Known rows, with every step that occurs
felav/kilolo: [-0.06,  0.11,  0.36,  0.03,  0.25, -0.14, -0.09,  0.05,  0.05, -0.05,
  0.04, -0.04,  0.13, -0.12, -0.05, -0.37, -0.07, -0.02, -0.09,  0.24,
 -0.09,  0.01,  0.06, -0.09,  0.00,  0.10, -0.07]
tori/teno/bupami/felav: [ 0.21, -0.03, -0.50, -0.20, -0.39,  0.29, -0.37, -0.14,  0.00,  0.03,
 -0.04, -0.04,  0.04,  0.16, -0.33,  0.35,  0.04, -0.12, -0.20, -0.11,
 -0.14, -0.08,  0.02,  0.16, -0.14,  0.20,  0.00]
leraro/teno/tori/felav: [-0.01,  0.06, -0.83, -0.01, -0.28,  0.06, -0.14, -0.15,  0.06,  0.09,
  0.08, -0.03,  0.08,  0.05, -0.03,  0.12,  0.07,  0.10, -0.10, -0.14,
 -0.26,  0.04,  0.02,  0.20, -0.29,  0.23, -0.13]
felav/pepefa: [-0.20,  0.10,  0.29,  0.06,  0.11, -0.07, -0.01,  0.07,  0.07, -0.05,
 -0.05, -0.10,  0.25, -0.03, -0.03, -0.35, -0.09, -0.05, -0.15,  0.01,
 -0.10, -0.13,  0.00, -0.05, -0.07,  0.15, -0.07]
teno/tori/felav/pepefa/leta: [ 0.00,  0.01, -0.22,  0.17,  0.04, -0.12, -0.11, -0.04,  0.07,  0.11,
  0.14, -0.06,  0.27,  0.10, -0.04, -0.02,  0.04, -0.03, -0.29,  0.10,
 -0.27, -0.15, -0.11,  0.18, -0.10,  0.34, -0.11]
tori/teno/bupami/felav/kilolo: [ 0.19,  0.01, -0.37, -0.19, -0.31,  0.24, -0.41, -0.12,  0.01,  0.01,
 -0.03, -0.05,  0.09,  0.11, -0.35,  0.22,  0.02, -0.13, -0.23, -0.03,
 -0.18, -0.07,  0.04,  0.14, -0.14,  0.24, -0.03]
fared/felav/pepefa/leta/kilolo: [-0.19,  0.12, -0.04,  0.09,  0.29, -0.14,  0.06,  0.09,  0.07,  0.05,
  0.01, -0.10,  0.38, -0.09,  0.16, -0.32, -0.13, -0.01, -0.28,  0.25,
 -0.16, -0.13,  0.06, -0.01,  0.00,  0.11, -0.18]
koveg/fared/felav: [-0.10, -0.05, -0.34, -0.07,  0.01, -0.09, -0.01, -0.03, -0.12,  0.13,
  0.08,  0.00, -0.02, -0.12,  0.10,  0.02,  0.15, -0.01,  0.02,  0.00,
  0.11,  0.20,  0.02,  0.05, -0.20, -0.15, -0.08]
tori/felav/pepefa: [ 0.06,  0.02,  0.03,  0.03,  0.07,  0.06, -0.05, -0.05,  0.05, -0.03,
 -0.15, -0.06,  0.13, -0.16,  0.05, -0.28, -0.08, -0.12, -0.21,  0.15,
 -0.20, -0.31, -0.12,  0.07, -0.11,  0.14, -0.08]
fared/koveg/rigu: [-0.09, -0.02, -0.18, -0.06, -0.06,  0.04,  0.05, -0.13, -0.05, -0.12,
  0.15, -0.01, -0.29,  0.12, -0.08,  0.37,  0.23,  0.13,  0.02, -0.01,
  0.07,  0.06, -0.02, -0.05, -0.12,  0.03,  0.08]
leta/kilolo/felav/pepefa: [-0.07, -0.01,  0.46,  0.03,  0.13, -0.37, -0.10,  0.05,  0.29,  0.01,
 -0.10,  0.05,  0.33,  0.11,  0.03, -0.46, -0.06,  0.06, -0.28,  0.27,
 -0.25,  0.30,  0.18, -0.30,  0.06,  0.16, -0.14]
koveg/rigu: [ 0.00,  0.08, -0.01,  0.02, -0.07,  0.02, -0.01, -0.04, -0.05, -0.09,
  0.11,  0.03, -0.16,  0.04, -0.04,  0.17,  0.24,  0.10,  0.08, -0.08,
  0.04, -0.03, -0.01, -0.05, -0.02,  0.05,  0.11]
fared/koveg/tori/felav/kilolo: [ 0.04, -0.05, -0.02, -0.16,  0.05,  0.01,  0.05, -0.09, -0.09,  0.01,
  0.08,  0.05, -0.13, -0.06,  0.00,  0.20,  0.10,  0.03, -0.11,  0.20,
  0.04,  0.14,  0.04,  0.03, -0.12,  0.01, -0.12]
bupami/teno/tori/felav/pepefa/leta/kilolo: [ 0.07,  0.01, -0.34,  0.19, -0.23, -0.22, -0.29, -0.11,  0.18,  0.15,
  0.05, -0.10,  0.26,  0.26, -0.18, -0.13,  0.23, -0.06, -0.25,  0.11,
 -0.35, -0.35, -0.06,  0.04, -0.19,  0.32, -0.04]
tori/teno/bupami: [ 0.16,  0.01, -0.47, -0.15, -0.41,  0.24, -0.32, -0.11, -0.01,  0.05,
  0.01,  0.01,  0.01,  0.23, -0.28,  0.35, -0.10, -0.03, -0.18, -0.02,
 -0.10, -0.08,  0.08,  0.17, -0.15,  0.12, -0.02]
leraro/teno/bupami/felav: [-0.01,  0.03, -0.78, -0.20, -0.46,  0.19, -0.32, -0.13,  0.07, -0.04,
 -0.07, -0.09,  0.10, -0.03, -0.20,  0.10,  0.09,  0.01, -0.03, -0.34,
 -0.15, -0.01,  0.04,  0.04, -0.38,  0.23, -0.11]
pepefa/felav/fared/koveg: [-0.11,  0.08,  0.04, -0.05, -0.07,  0.34,  0.01,  0.01,  0.05, -0.11,
  0.06, -0.01,  0.17,  0.00, -0.06, -0.26,  0.12, -0.02, -0.14,  0.10,
  0.00, -0.04,  0.05, -0.13,  0.08,  0.11, -0.11]
leraro/teno/tori/felav/fared: [-0.06,  0.12, -0.87, -0.06, -0.27,  0.19, -0.13, -0.13,  0.04,  0.06,
  0.07, -0.04,  0.07,  0.02, -0.02,  0.07,  0.03,  0.10, -0.10, -0.08,
 -0.22, -0.01,  0.02,  0.17, -0.30,  0.23, -0.11]
koveg/fared/felav/pepefa/leta/kilolo: [-0.20, -0.02, -0.08,  0.01,  0.15, -0.19, -0.02,  0.05,  0.01,  0.10,
  0.09, -0.04,  0.25, -0.04,  0.08, -0.22,  0.12, -0.02, -0.13,  0.11,
 -0.02,  0.16,  0.06, -0.01, -0.18,  0.00, -0.17]
leraro/teno: [-0.11,  0.08, -0.55, -0.09, -0.23,  0.11, -0.07, -0.08,  0.06,  0.00,
  0.01, -0.03,  0.05,  0.00, -0.03,  0.00,  0.02,  0.08,  0.02, -0.18,
 -0.12,  0.07,  0.10,  0.07, -0.23,  0.08, -0.10]
pepefa/leta: [-0.13, -0.02,  0.15,  0.11,  0.14, -0.07, -0.02,  0.07,  0.09,  0.00,
  0.13, -0.01,  0.27,  0.13, -0.07, -0.06,  0.03, -0.04, -0.10,  0.07,
 -0.11, -0.09,  0.02,  0.02,  0.07,  0.13, -0.08]
felav/fared: [-0.15,  0.16, -0.11, -0.13,  0.01,  0.36,  0.01,  0.07, -0.06, -0.08,
 -0.04, -0.02, -0.02, -0.09,  0.02, -0.15, -0.12,  0.01,  0.03,  0.14,
  0.10, -0.14,  0.02, -0.11, -0.03, -0.01,  0.05]
tori/felav/fared/koveg/rigu: [ 0.05,  0.06, -0.33, -0.13, -0.02,  0.38,  0.00, -0.12, -0.07, -0.11,
 -0.07, -0.01, -0.20, -0.15,  0.04,  0.04,  0.02, -0.01, -0.07,  0.24,
 -0.03, -0.30, -0.11,  0.00, -0.14,  0.04,  0.04]
tori/felav: [ 0.20, -0.04, -0.17, -0.01, -0.01,  0.10, -0.04, -0.10, -0.01,  0.00,
 -0.12,  0.01, -0.05, -0.14,  0.07, -0.03,  0.00, -0.08, -0.10,  0.14,
 -0.13, -0.23, -0.12,  0.10, -0.05,  0.03, -0.03]
fared/koveg: [-0.09, -0.08, -0.16, -0.07, -0.01,  0.02,  0.06, -0.10, -0.02, -0.06,
  0.07, -0.03, -0.18,  0.09, -0.06,  0.26,  0.06,  0.06, -0.03,  0.05,
  0.04,  0.08, -0.01, -0.01, -0.11, -0.01,  0.00]
leta/pepefa/felav/fared/koveg: [-0.26,  0.07,  0.49,  0.04, -0.07, -0.01, -0.05,  0.05,  0.12, -0.01,
  0.07, -0.01,  0.34,  0.18,  0.03, -0.20, -0.07, -0.05, -0.22,  0.02,
 -0.07, -0.11,  0.13, -0.16,  0.08,  0.11, -0.16]

Rows
[ 0.17,  0.04, -0.24, -0.31, -0.30,  0.31, -0.20, -0.02, -0.14,  0.12,
  0.03,  0.10,  0.05,  0.02, -0.18,  0.32,  0.08, -0.07, -0.13, -0.03,
  0.07,  0.15,  0.14,  0.10, -0.10,  0.09, -0.10] | koveg/tori/teno/bupami/felav/fared
[-0.16,  0.15, -0.18,  0.02,  0.19, -0.07,  0.08,  0.04, -0.04,  0.05,
 -0.03, -0.11,  0.19, -0.21,  0.18, -0.25, -0.14, -0.02, -0.19,  0.15,
 -0.07, -0.13,  0.01,  0.03, -0.05,  0.01, -0.11] | fared/felav/pepefa
[-0.24, -0.01, -0.15, -0.01,  0.11, -0.14, -0.02,  0.04, -0.06,  0.10,
  0.10, -0.06,  0.20, -0.09,  0.06, -0.17,  0.12, -0.05, -0.10,  0.03,
  0.03,  0.11,  0.03,  0.04, -0.21, -0.03, -0.14] | koveg/fared/felav/pepefa/leta
[-0.31,  0.03,  0.46,  0.02,  0.10, -0.39, -0.15,  0.07,  0.19,  0.02,
 -0.03, -0.01,  0.38,  0.02, -0.03, -0.49, -0.07, -0.05, -0.30,  0.12,
 -0.24,  0.17,  0.11, -0.22, -0.01,  0.16, -0.13] | kilolo/felav/pepefa/leta
[-0.14,  0.00, -0.17, -0.06,  0.13, -0.15, -0.05,  0.00, -0.10,  0.10,
  0.10, -0.03,  0.04, -0.19,  0.08, -0.16,  0.12, -0.01, -0.03,  0.12,
  0.06,  0.20,  0.05,  0.01, -0.20, -0.10, -0.12] | koveg/fared/felav/kilolo
[ 0.07, -0.03, -0.39, -0.29, -0.32,  0.30, -0.30, -0.05, -0.07, -0.06,
 -0.08, -0.06,  0.02, -0.08, -0.24,  0.18,  0.10, -0.07, -0.07, -0.14,
  0.08, -0.07, -0.04, -0.09, -0.26,  0.19, -0.02] | teno/bupami/felav/fared/koveg/tori
[-0.19,  0.06, -0.01, -0.27, -0.11,  0.02, -0.10, -0.04,  0.00,  0.03,
 -0.02,  0.10, -0.02, -0.01, -0.03, -0.06, -0.05,  0.03, -0.19,  0.22,
 -0.02,  0.33,  0.19, -0.20, -0.06, -0.02, -0.05] | kilolo/felav/fared/koveg/tori/teno
[ 0.10,  0.06, -0.60,  0.07, -0.35, -0.01, -0.27, -0.14,  0.04,  0.14,
  0.02, -0.08,  0.02,  0.14, -0.15,  0.01,  0.22, -0.05, -0.12,  0.06,
 -0.20, -0.37, -0.10,  0.05, -0.22,  0.19,  0.06] | bupami/teno/tori/felav/fared
[-0.02,  0.08,  0.46,  0.10,  0.10, -0.02, -0.10,  0.05,  0.13, -0.06,
  0.08, -0.02,  0.36, -0.07, -0.07, -0.54,  0.13, -0.07, -0.20,  0.14,
 -0.16,  0.01,  0.08, -0.11,  0.16,  0.19, -0.19] | pepefa/felav/kilolo
[ 0.04,  0.02, -0.52,  0.02, -0.06,  0.12, -0.07, -0.11, -0.04,  0.07,
  0.12, -0.02, -0.01,  0.05,  0.00,  0.18,  0.04,  0.04, -0.17,  0.15,
 -0.13, -0.09, -0.10,  0.14, -0.14,  0.21, -0.02] | teno/tori/felav/fared/koveg
[ 0.08,  0.00, -0.39, -0.22, -0.31,  0.29, -0.34, -0.04, -0.02, -0.09,
 -0.13, -0.09,  0.07, -0.09, -0.24,  0.05,  0.04, -0.09, -0.06, -0.15,
  0.02, -0.19, -0.08, -0.10, -0.23,  0.21,  0.02] | teno/bupami/felav/fared
[ 0.15,  0.01, -0.40, -0.18, -0.36,  0.27, -0.38, -0.11,  0.02,  0.01,
 -0.06, -0.07,  0.13,  0.15, -0.34,  0.22,  0.01, -0.14, -0.25, -0.10,
 -0.18, -0.12,  0.02,  0.15, -0.17,  0.25, -0.02] | tori/teno/bupami/felav/pepefa
[-0.22,  0.09,  0.54,  0.07, -0.07, -0.01, -0.07,  0.09,  0.13,  0.01,
  0.04,  0.00,  0.39,  0.15,  0.04, -0.29, -0.09, -0.07, -0.20,  0.01,
 -0.08, -0.14,  0.13, -0.16,  0.12,  0.11, -0.15] | leta/pepefa/felav/fared
[-0.12, -0.07,  0.36,  0.11,  0.19, -0.31, -0.09,  0.09,  0.27,  0.03,
  0.07,  0.06,  0.42,  0.23, -0.04, -0.25,  0.02,  0.01, -0.24,  0.25,
 -0.24,  0.15,  0.14, -0.17,  0.13,  0.19, -0.16] | pepefa/leta/kilolo/felav
[ 0.03, -0.06,  0.31,  0.00,  0.08, -0.34, -0.10,  0.02,  0.25,  0.03,
 -0.08,  0.10,  0.21,  0.12,  0.05, -0.29, -0.02,  0.08, -0.21,  0.26,
 -0.20,  0.35,  0.18, -0.28,  0.10,  0.09, -0.11] | leta/kilolo/felav
[-0.19,  0.07,  0.77,  0.14,  0.05, -0.24, -0.13,  0.08,  0.18,  0.03,
  0.08, -0.01,  0.47,  0.13,  0.02, -0.39, -0.07, -0.08, -0.26,  0.05,
 -0.17, -0.07,  0.15, -0.14,  0.14,  0.17, -0.22] | leta/pepefa/felav/kilolo
[-0.21,  0.08,  0.10, -0.16, -0.03, -0.06, -0.11,  0.02,  0.06,  0.00,
 -0.09,  0.06,  0.06, -0.09,  0.04, -0.31, -0.11,  0.02, -0.12,  0.18,
 -0.05,  0.21,  0.12, -0.27, -0.01, -0.02,  0.00] | kilolo/felav/fared
[ 0.11,  0.03, -0.23,  0.11,  0.06, -0.13, -0.14, -0.08,  0.02,  0.10,
  0.13, -0.02,  0.12,  0.01, -0.02, -0.01,  0.05,  0.01, -0.22,  0.19,
 -0.24, -0.05, -0.08,  0.16, -0.09,  0.27, -0.08] | teno/tori/felav/kilolo
[ 0.14,  0.06, -0.04, -0.20, -0.03,  0.23,  0.04,  0.02, -0.15,  0.09,
 -0.04,  0.12, -0.02, -0.21,  0.10,  0.03,  0.04, -0.03, -0.06,  0.17,
  0.10,  0.02,  0.05,  0.04, -0.04, -0.03, -0.11] | koveg/tori/felav/fared
[-0.15,  0.01,  0.60,  0.13, -0.07, -0.18, -0.08,  0.06,  0.16,  0.05,
  0.06,  0.01,  0.40,  0.19,  0.04, -0.20, -0.04, -0.08, -0.22, -0.06,
 -0.13, -0.07,  0.12, -0.10,  0.13,  0.12, -0.19] | leta/pepefa/felav
[ 0.02,  0.01, -0.26, -0.29, -0.02,  0.43, -0.08, -0.07, -0.08, -0.06,
 -0.06, -0.06, -0.04, -0.13, -0.16,  0.13,  0.24, -0.16, -0.09, -0.04,
  0.01,  0.03, -0.04, -0.03, -0.06,  0.14,  0.04] | bupami/felav/fared/koveg/tori/teno
[ 0.11, -0.03, -0.16, -0.14, -0.19,  0.05, -0.39, -0.04,  0.03, -0.07,
 -0.09, -0.11,  0.15, -0.11, -0.27, -0.05,  0.07, -0.10, -0.12, -0.11,
 -0.08, -0.10, -0.06, -0.08, -0.22,  0.26, -0.04] | teno/bupami/felav/kilolo
[-0.03,  0.08, -0.09, -0.16, -0.26,  0.43, -0.11, -0.02,  0.00, -0.05,
  0.09,  0.03,  0.18,  0.06, -0.16, -0.08,  0.12, -0.02, -0.20,  0.08,
  0.02,  0.00,  0.12, -0.06,  0.02,  0.15, -0.16] | pepefa/felav/fared/koveg/tori/teno/bupami
[ 0.07,  0.02, -0.66,  0.04, -0.35,  0.00, -0.25, -0.18,  0.04,  0.12,
  0.04, -0.09, -0.04,  0.17, -0.17,  0.09,  0.23, -0.03, -0.13,  0.08,
 -0.18, -0.35, -0.10,  0.05, -0.26,  0.18,  0.06] | bupami/teno/tori/felav/fared/koveg
[-0.12,  0.11, -0.34, -0.30, -0.19,  0.45, -0.05, -0.02, -0.13, -0.04,
  0.05,  0.03, -0.12,  0.03, -0.11,  0.22, -0.07,  0.06, -0.06,  0.16,
  0.16,  0.00,  0.10, -0.05, -0.17,  0.01, -0.01] | felav/fared/koveg/tori/teno/bupami
[-0.05,  0.00, -0.22, -0.22,  0.04,  0.36, -0.06, -0.06, -0.03, -0.12,
 -0.10, -0.11, -0.05, -0.17, -0.12,  0.01,  0.22, -0.15, -0.04, -0.05,
  0.01, -0.05, -0.11, -0.10, -0.07,  0.14,  0.08] | bupami/felav/fared/koveg
[ 0.04,  0.02, -0.41,  0.17, -0.27, -0.17, -0.29, -0.12,  0.12,  0.15,
  0.05, -0.12,  0.21,  0.21, -0.19, -0.08,  0.23, -0.09, -0.22,  0.04,
 -0.30, -0.40, -0.10,  0.08, -0.22,  0.29, -0.01] | bupami/teno/tori/felav/pepefa/leta
[-0.23,  0.07,  0.53,  0.00, -0.08,  0.00, -0.03,  0.07,  0.08,  0.04,
  0.09,  0.04,  0.35,  0.16,  0.04, -0.16, -0.04, -0.04, -0.21,  0.03,
 -0.01, -0.03,  0.17, -0.15,  0.08,  0.10, -0.20] | leta/pepefa/felav/fared/koveg/tori
[ 0.05,  0.03, -0.33, -0.14,  0.00,  0.36,  0.01, -0.10, -0.06, -0.08,
 -0.11, -0.02, -0.15, -0.16,  0.06, -0.01, -0.06, -0.04, -0.09,  0.27,
 -0.04, -0.28, -0.11,  0.02, -0.13,  0.02,  0.01] | tori/felav/fared/koveg
[ 0.21, -0.02,  0.02, -0.13, -0.04,  0.06,  0.03, -0.02, -0.13,  0.13,
 -0.01,  0.13, -0.01, -0.16,  0.10,  0.11,  0.10, -0.04, -0.07,  0.10,
  0.05,  0.08,  0.04,  0.10, -0.03, -0.02, -0.14] | koveg/tori/felav
